Each row was made from one path, in order. Every step used is in the known rows, and no mark comes twice. Write each row's path.
(in the rows, 128 means zero)
Known rows
ranit -> rusa -> donu -> gefun: [107 100 167 111 151 118  98 155 125  92  42 103 114 118 163 116 141 133
  95 153 178 146 102 125  68 122 105  68 114 146  82 105  94 181  95 157
  81 163  87 149 176 145]
donu -> gefun -> ranit: [151 123 169 119 123 107 115 162 137 115 100 129 131 105 122 140 124 129
 100 146 121 124 110 102  94 107 107 110 143 138  76  86 104 173 123 123
  56 176  98 145 155 147]
sosokas -> ranit: [168 125 142 140 133 112 126 141 143  93 116 152 122  99 139 132 104 146
 149 141 142 126  92 101  82 109 110 115 142 108 111  96  85 151 112 113
  92 159 104 113 191 139]
sosokas -> ranit -> zesi: [159 114 143 130 144 116 108 139 149 106 103 142 107  80 129 120  98 154
 157 133 156 137  85  93  97 103 121 126 141 118 108  80  66 136 111 110
  87 175 113 119 195 127]
forak -> donu -> gefun -> ranit: [151 124 188 120 123 111  84 161 137 123 116 126 134 122 125 108 120 128
 102 142 125 121  88 116  93 119 109  97 151 119  81  98  94 178 113 118
  76 168  85 141 153 142]
ropi -> donu -> forak: [146 172 186 131 117 148 108 162 127 119 125 146 159 106 135 135 108 146
 109 152 172 133  95 103  85 130 125  85 141 120  84 117 107 178 133 100
  85 164  94 118 179 144]
gefun -> donu: [148 148 169 132 130 148  91 149 156 112 103 146 146 108 136 124 133 146
 122 130 133 131  94  96  86 121 119  86 141 116  98  89 116 164 109 125
  68 181 103 113 163 132]
ropi -> donu -> dobuv: [157 149 185 114 138 143 102 154 116  93 117 153 140 103 173 131 111 148
 113 155 120 141 103  98  99 137 126  79 135 118  88  98 112 156 121 126
  94 182 102 136 182 124]
forak -> donu: [147 123 173 127 127 133  90 146 143 102 121 137 122 126 141  95 123 133
 134 130 152 129  86 114  72 131 103  83 144 109 102 122  84 155 103 127
  98 165  95 109 168 128]
ropob -> ranit -> farot -> donu -> forak: [143 154 175 105 120 130 141 162 116 140 153 142 139 122 117 113  92 134
 170 150 155 141 106 113  83 135 101 109 136  81  77  98 113 172 109  85
  94 189  64 145 171 183]
farot -> ranit -> forak -> donu -> sosokas: [185 147 209 139 149 142 124 156 140  93 123 129 156 128 133  99 100 131
 113 159 189 130  95 144  90 117 132  68 158 108 113  98  76 181 132 122
 144 148  67 117 187 130]
ropi -> donu -> rusa: [140 140 177 143 142 173  82 151 134 109 120 157 135  91 166 140 121 125
 124 122 159 137 121  79  81 144 114  91 126 106  97 104  88 153  99 118
  79 169 101 106 184  92]
rusa -> donu -> gefun: [122 124 176 118 136 112 114 151 128 101  73 134 113 131 160 127 134 134
  91 149 159 152  97 128  67 126  89  77 135 137  75 118  94 170 105 158
  86 156  92 146 161 149]
forak -> ranit -> rusa -> donu: [111 109 162 106 165 119 100 139 129  89  54  79 115 127 150 111 115 115
 129 126 189 141 114 106  84 141 111  54 109 139 140  91  95 184  96 146
 103 161  67 118 194 125]
rusa -> donu -> gefun -> ranit -> zesi: [128 110 189 106 144 109  84 157 137 122  63 108 111 108 132 119 124 134
  97 136 147 145  93 101  98 106 120 103 143 142  84  81  86 173 106 135
  82 178  94 150 157 140]
ropi -> donu -> sosokas -> ranit: [192 143 186 135 144 122 108 151 132  87 135 162 157  92 148 132  74 142
 134 146 127 129  97  90  97 121 135  95 159  98  97  96  70 157 139 103
 107 148  89 135 194 118]
kofu -> donu -> forak: [134 152 154 122 105 138 133 165 142 101 122 132 145  75 135 144 120 176
 125 158 173 128  87 101  71 101 120  81 131 161  92 103 107 150 141  86
  71 158 112 119 180 151]
forak -> ranit -> farot: [157 142 165 127 143 127 141 142 111 112 122 139 123 115 143 138  85 119
 128 114 152 142 123 112  93 160  93  90 157 119 116  81  96 152 122 121
  68 169  85 127 185 113]
sosokas -> ranit -> kala -> donu -> rusa: [160 121 148 159 163 157  98 149 118 111 114 168 136 104 176 131  81 132
 170 118 168 142 109  75  94 108 119 117 147  78  97  90  49 161  99  88
 109 152  69 100 193 102]
rusa -> donu: [132 124 174 124 138 128 107 142 139  91  81 133 115 130 161 118 138 132
 123 135 163 142  96 105  59 129 101  80 139 123 109 121  95 167  97 147
 109 160  95 110 168 140]
sosokas -> donu -> gefun: [125 114 138 127 127 111 128 157 147  89  95 125 128  89 145 137 125 160
 103 162 152 124  92 128  81 118  85  98 145 169  76  98 106 143 114 128
  45 165 121 135 172 135]
ropob -> ranit -> farot -> donu -> rusa: [138 122 166 117 145 152 116 148 121 132 143 155 115 107 146 119 107 115
 183 120 139 146 136  93  79 149  89 116 118  64  90  83  93 146  75 104
  89 193  71 132 175 131]
sosokas -> ranit -> forak -> donu: [171 147 170 156 130 127 113 144 125 117 151 139 134 119 140 102  86 147
 142 150 180 132  66 125  95 109 125 111 154  84 129 100  81 181 114  79
 116 155  84 102 196 153]
kofu -> donu -> sosokas -> ranit: [181 123 156 128 132 113 133 150 146  69 133 147 144  63 147 136  88 169
 149 153 127 124  91  86  84  93 132  93 149 138 108  81  68 129 147  91
  92 145 108 135 195 124]
kofu -> donu -> gefun -> ranit: [145 125 166 125 117 114 119 166 143 110 117 124 133  67 126 147 124 163
 101 142 114 121 103  96  96 100 118 101 142 164  75  75 113 158 133 105
  37 172 117 151 159 135]
kofu -> donu: [141 128 153 134 123 132 124 152 150  91 120 137 120  72 144 136 128 169
 133 132 141 129  98  94  75 113 112  88 138 157  94  98 103 136 124 116
  58 167 126 120 174 124]
ranit -> gefun -> donu: [145 136 196 140 127 142  88 147 148 103  91 136 131 110 130 117 134 171
 139 114 139 132  93 109 101 111 134  81 154 138 102  73 122 160 119 134
  47 201 103  98 145 154]
forak -> ranit -> gefun -> donu -> sosokas: [158 139 211 109 141 123  99 145 137  87  93 115 158 120 122 123  91 143
 142 117 135 135 110 105 124 121 137  49 152 149 124  54  98 157 150 129
  68 187  64 119 156 137]
farot -> donu: [140 122 165 121 131 126 113 156 139 104 116 137 121 131 127 117 130 137
 160 128 128 140  98 106  81 114 103 101 120 110  97 116 102 171 103 138
  89 185 106 114 164 145]
ropob -> ranit -> kala: [143 119 158 110 147 118 119 138 142 102 113 135 114 124 137  85 110 119
 164 120 155 134 118  86  87 126  98  95 140 103  79 113  88 156  91 119
  92 191  57 135 153 164]
kala -> donu -> farot: [161 115 153 145 134 166 149 165 128 100 110 151 122  99 158 155 134 148
 123 119 139 141 113 101  81 121 100  87 126 108  79  74  85 158 131 122
  65 158  96 117 176 107]
kofu -> donu -> farot -> ranit: [165 118 158 152 147 165 174 166 162  70 100 147 111  73 142 143 156 172
 102 117 143 128 113 124  81 121 115  61 117 132  93  55 111 149 129 153
  72 148 106 121 186 111]
kala -> donu -> farot -> ranit -> rusa: [159  94 155 155 172 177 146 171 141  87  64 125 122  86 149 142 145 150
 115 126 170 125 127 123  85 125 122  66 110 113  87  46  97 180 117 149
  84 154  82 115 202  93]
rusa -> donu -> farot -> ranit: [159 113 180 142 165 159 156 157 151  68  58 142 104 133 159 125 164 135
  92 122 164 141 109 136  68 134 104  52 120  99 106  79 103 179 103 183
 123 141  75 112 179 128]
farot -> ranit: [158 126 170 143 148 134 135 148 159  89  90 147 121 107 129 126 134 138
 120 139 162 123 116 124  76 128 104  84 143 125  98  94 107 162 110 161
  99 161 100 111 182 123]
gefun -> ranit -> forak -> donu: [167 144 193 141 121 135  94 156 131 128 143 112 141 127 124 101 107 127
 125 140 161 118  81 106  99 106 134 109 158 103 129  96 103 198 115  78
 103 175  82 101 164 149]
kala -> donu -> forak -> ranit -> dobuv: [145 145 172 132 145 137 137 166  87 132 119 124 154 100 121 172  83 133
 116 154 198 137 111 109  79 135  96  81 152 131  88  98  60 181 153  81
  73 156  68 112 187 100]
gefun -> ranit -> rusa -> donu -> forak: [129 124 176 104 134 133  87 165 133 103  57  80 149 117 137 116 131 128
 119 161 186 115  89  92  74 100 145  78 122 130 125  93 110 211 104  97
 118 165  71 113 178 166]
kala -> donu -> gefun: [135 127 162 136 127 125 121 163 119 125 110 149 133  98 146 155 110 151
 110 150 147 146 111 117  84 120  91  99 147 141  48  96  90 159 131 126
  52 164 102 147 172 118]
farot -> ranit -> dobuv: [169 111 178 156 168 135 137 156 134  90  85 149 117  98 127 138 142 134
 100 143 172 123 116 129  60 135 101  85 155 119  84 106  74 167 112 155
  84 164 103 108 176  98]

Which path is each row?
[157 161 186 143 118 133 103 154 140 111 108 141 158 106 118 129 101 184
 148 148 162 125  68 116 112  88 150  93 157 117 113  64 115 176 137  87
  76 177  81  99 173 187]
sosokas -> ranit -> gefun -> donu -> forak
[131 139 137 122 113 132 129 161 150  90 108 119 151  91 135 136 119 164
 125 173 187 113  77 116  70 109 105  93 143 159 107 105 110 155 123  92
  82 158 110 102 184 152]
sosokas -> donu -> forak
[163 135 162 134 132 174 123 159 153  96  93 150 134 111 143 134 153 145
 101 114 122 137  98 100  90 120 115  71 118  97  93  63 113 165 118 135
  61 174  93 115 162 131]
gefun -> donu -> farot
[144 153 168 132 130 152 115 168 116 120 109 146 157 126 149 126  92 144
 141 141 189 142  95  97  88 103 119  92 157 116  71 120  79 186 131  89
 101 164  66 114 168 148]
ranit -> kala -> donu -> forak
[177 110 152 153 153 113 128 145 117  95 112 155 118  92 135 143 113 139
 127 147 153 126  93 105  67 115 103 115 156 100  98 107  52 157 114 107
  77 160 106 111 185 115]
sosokas -> ranit -> dobuv
[175 139 190 158 160 174 149 165 148  87 102 160 126 104 144 135 143 145
  86 113 145 133 118 126  96 148 119  65 127  94  85  72 112 177 123 165
  86 152  86 120 185 104]
ropi -> donu -> farot -> ranit
[155 121 174 120 142 111 106 162 128 108  89 136 133 131 131 111 115 120
 106 124 128 130 106  94 105 100 116 106 153 124  68  99  92 186 114 126
  70 181  76 147 138 158]
donu -> gefun -> ranit -> kala
[125  97 141 102 145 118 111 140 149 102  93 100 111  84 128 105 128 130
 162 144 167 119 125  89  77 127 106  90 105 126  92  86 105 151  89 115
  76 194  79 136 182 149]
ropob -> ranit -> rusa
[207 131 169 133 140 119 138 147 117  87 129 171 145  97 158 134  72 133
 142 145 128 135 101 102  81 120 122 111 178  94 102  83  60 142 133  96
 103 147  93 142 192 125]
donu -> sosokas -> ranit -> farot
[120 156 176 103 133 123 127 150 122 106  88 108 139 143 138 132 101 123
 116 147 201 147  95 116  78 136 102  58 124 132 130 108 100 186 124 118
 122 145  56 114 186 157]
rusa -> donu -> forak -> ranit
[188 132 213 141 141 114 104 146 125  77 125 152 144  94 144 124  80 163
 151 131 132 129  96 103 114 110 151  90 173 120 105  80  72 156 147 108
  85 169  87 124 176 140]
ropi -> donu -> sosokas -> ranit -> gefun
[176 137 169 161 148 167 185 163 141  91  98 140 119 114 137 140 141 142
  89 133 184 137 116 141  95 114 116  79 119 106 107  61 110 187 126 141
  96 158  85 108 188 138]
donu -> farot -> ranit -> forak
[134 128 153 119 143 122 107 153 129  92  66 106 138 111 152 116 109 146
 135 173 205 128  75 111  71 101 135  81 120 113 127  97  88 195 103  98
 131 143  72 113 209 170]
sosokas -> ranit -> rusa -> donu -> forak
[134 109 179 115 126 105 125 135 143 101 113 124  99  99 122 108 125 153
 175 126 153 127 119 104  88 123 106  94 141 139  91  82 109 138 109 123
  59 206  80 121 150 176]
ropob -> ranit -> gefun
[147 109 168 127 142 151 140 152 136  75  74 138 102 133 169 125 159 131
 102 118 151 150  99 111  66 127  99  63 114 104 106  95  92 169 104 154
  99 151  85 116 165 139]
rusa -> donu -> farot
[139 162 198 129 110 147  97 160 140 112  95 132 157 114 119 124 125 175
 130 139 167 130  81 115 100 101 142  75 152 142 100  80 126 174 136 105
  59 192  87  98 149 181]
ranit -> gefun -> donu -> forak
[160 106 184 159 148 156 169 162 155  62  87 137 100  75 138 135 159 196
 119 104 146 130 109 137 100 109 131  56 131 154  99  41 116 145 139 161
  51 170 104 108 169 132]
kofu -> donu -> farot -> ranit -> gefun
[156 140 209 157 150 148 103 151 165  99  77 140 135 109 118 115 140 172
 128 118 150 124 103 134 106 119 139  70 163 133 104  58 131 170 117 163
  69 190  91  97 157 143]
farot -> ranit -> gefun -> donu
[154 145 196 133 130 122  96 166 128 129 120 138 148  99 127 140 112 134
  86 136 115 125 110  96 109 127 122 104 154 125  67  90 115 187 126 118
  52 175  96 152 160 129]
ropi -> donu -> gefun -> ranit
[140 117 166 130 135 160  73 146 139 103 115 144 123 115 163 108 131 118
 139 127 168 133 101 100  66 135 102  85 123  99 112 111  69 142  86 118
 107 161  89  95 178 104]
forak -> donu -> rusa
[142 143 179 125 126 126 116 140 132 133 159 116 123 116 128  86 101 130
 151 149 186 131  96 118  87 130 104  96 138  95 104 102  98 170 101  83
 105 182  61 123 172 166]
ropob -> ranit -> forak -> donu
[179 133 177 136 128 133 118 156 125 118 121 145 133 102 139 133 108 125
 124 123 121 121 111  91  85 129 120 123 177 106 104  79 105 166 113 102
  69 177 104 122 163 129]
gefun -> ranit -> farot
[163 121 168 112 126 127 126 156 146  70 121 138 143  70 148 136 113 160
 133 146 133 129 104  88  75 102 123  72 141 161  93  96  76 128 145 110
  77 158 114 135 175 117]
kofu -> donu -> sosokas
[154 119 190 104 141 121 108 148 137  71  79 132 135 131 166 117 122 124
 121 149 153 142 100 101  60 119 114  64 144 127 106 119  69 158 119 141
 129 149  83 129 167 134]
rusa -> donu -> sosokas
[151 171 172 132 129 149 144 164  91 145 136 139 161 108 138 161  58 137
 130 138 185 147 116 115  95 149 103  90 168 120  96  76  92 173 151  77
  77 153  68 126 196 116]
kala -> donu -> forak -> ranit -> farot
[138 125 174 123 125 117  97 154 131 112 111 142 122 126 139 106 122 136
 104 144 148 142  89 136  81 129  91  82 141 124  68 118  84 158 113 138
  76 162  93 143 163 137]
forak -> donu -> gefun
[114 125 165 106 135 137  98 158 130  94  53  96 137 121 154 114 134 135
 118 163 213 133  87 112  62 110 127  64 113 136 110 113  98 193 103 118
 118 157  77 114 187 162]
ranit -> rusa -> donu -> forak
[154 129 178 157 143 155  78 140 145 102 100 152 135  91 148 132 115 164
 162 117 148 130  96  94 108 105 140  99 141 102 124  47  95 149 105 106
  71 183  89  86 178 136]
sosokas -> ranit -> gefun -> donu -> rusa
[132 117 157 128 157 160 102 147 126 125 122 147 126 101 164 115  98 117
 181 117 173 141 138  68  86 130  98 101 133  86  72  92  64 149  86  91
  99 180  47 119 171 114]
ropob -> ranit -> kala -> donu -> rusa
[144 172 172 123 112 156  99 163 149 119 103 141 169 111 124 133 122 151
 113 156 163 128  84 103  83 111 127  79 137 118  93  94 120 179 128  98
  83 172  90 110 169 160]
gefun -> donu -> forak
[134 100 174 115 151 126  78 153 142  92  54  84 124 116 149 110 140 123
 126 137 158 116  99  86  77 111 136  84 128 126 129  88 106 197  87 126
 105 173  85 113 172 140]
gefun -> ranit -> rusa -> donu
[154 191 193 131 133 149 131 158  97 136 141 143 162 113 136 144  62 129
 106 132 176 146 112 116 106 168 117  79 162 109 102  88 108 181 144  88
  75 157  67 132 194 125]
ropi -> donu -> forak -> ranit -> farot
[137 180 185 119 129 137 120 159 119 123 129 126 162 115 121 143  79 131
 111 139 180 137 106 104 106 148 116  67 133 127 108  99 110 184 142 101
  87 158  68 120 192 132]
ropi -> donu -> forak -> ranit
[163 123 180 132 140 161  95 163 116 128 127 148 135 116 145 134 114 110
 156 112 116 132 120  81  91 126 120 129 137  73 114  76  95 172  87  98
  88 187  94 109 168 116]
gefun -> ranit -> farot -> donu -> rusa
[165 145 174 139 120 130 125 155 134 122 125 116 141 109 122 135 113 129
 121 146 158 118 102  90  99  94 132 121 148 123 123  85 113 192 123  82
  83 184  96 105 165 155]
gefun -> ranit -> forak
[169 123 176 123 131 136 115 160 129  95 116 146 153  96 153 148  98 140
 141 150 140 136 113  90  74 113 114  87 158 132  78  98  62 148 143 108
  95 158  93 130 176 104]
kala -> donu -> sosokas
[176 114 184 146 170 169 131 161 146  74  87 153 116 154 148  74 141 128
 111  96 161 137  96 138  94 135 115  53 136  71  92  94  78 182 101 168
 125 152  50 110 164 126]
forak -> donu -> farot -> ranit -> kala
[141 100 176  89 156 127  81 153 124  78  47  88 131 115 176 112 135 129
 123 165 135 125  97  88  89 108 146  73 116 126 131  73 114 187  92 123
 128 182  80 128 181 146]
gefun -> ranit -> rusa -> donu -> dobuv
[141 123 187 124 145 126  78 169 127 121  88 105 146  85 129 128 117 132
  90 140 135 118 114  95 110 123 140  95 132 135  73  77 114 197 114 117
  46 182  94 154 174 125]
ropi -> donu -> gefun -> ranit -> rusa
[154 145 175 136 118 115 131 165 123 131 118 118 141 109 121 144 111 133
  90 159 155 130 104 112 106  94 120 119 145 137  90  80 113 196 131  93
  60 180  92 138 161 164]
donu -> gefun -> ranit -> forak
[146 142 186 127 123 115 127 174 117 141 130 115 144 133 105 133 110 134
 117 153 135 139 100 117 117  87 121 126 127 117  90  87 121 216 121 100
  72 193  90 140 156 178]
farot -> donu -> gefun -> ranit -> forak
[166 103 146 153 174 162 161 163 161  53  71 137 120 117 152 105 144 150
 111 114 166 122  99 132  93 121 109  70 141 116  97  74 101 168 102 160
  95 153  81 103 173 122]
sosokas -> donu -> farot -> ranit -> kala
[101 109 164 101 163 104 107 148 117  99  44  81 115 127 149 121 114 117
  96 139 186 151 114 128  92 139  98  53 105 155 104  86  98 186 105 159
  81 160  62 151 188 136]
forak -> ranit -> rusa -> donu -> gefun
[138 133 195 121 129 126  96 138 157 117 111 125 125 100 117 103 123 163
 165 120 135 126 109 101 105 123 122  83 148 123  90  61 128 151 107 118
  50 214  72 120 143 173]
ropob -> ranit -> gefun -> donu
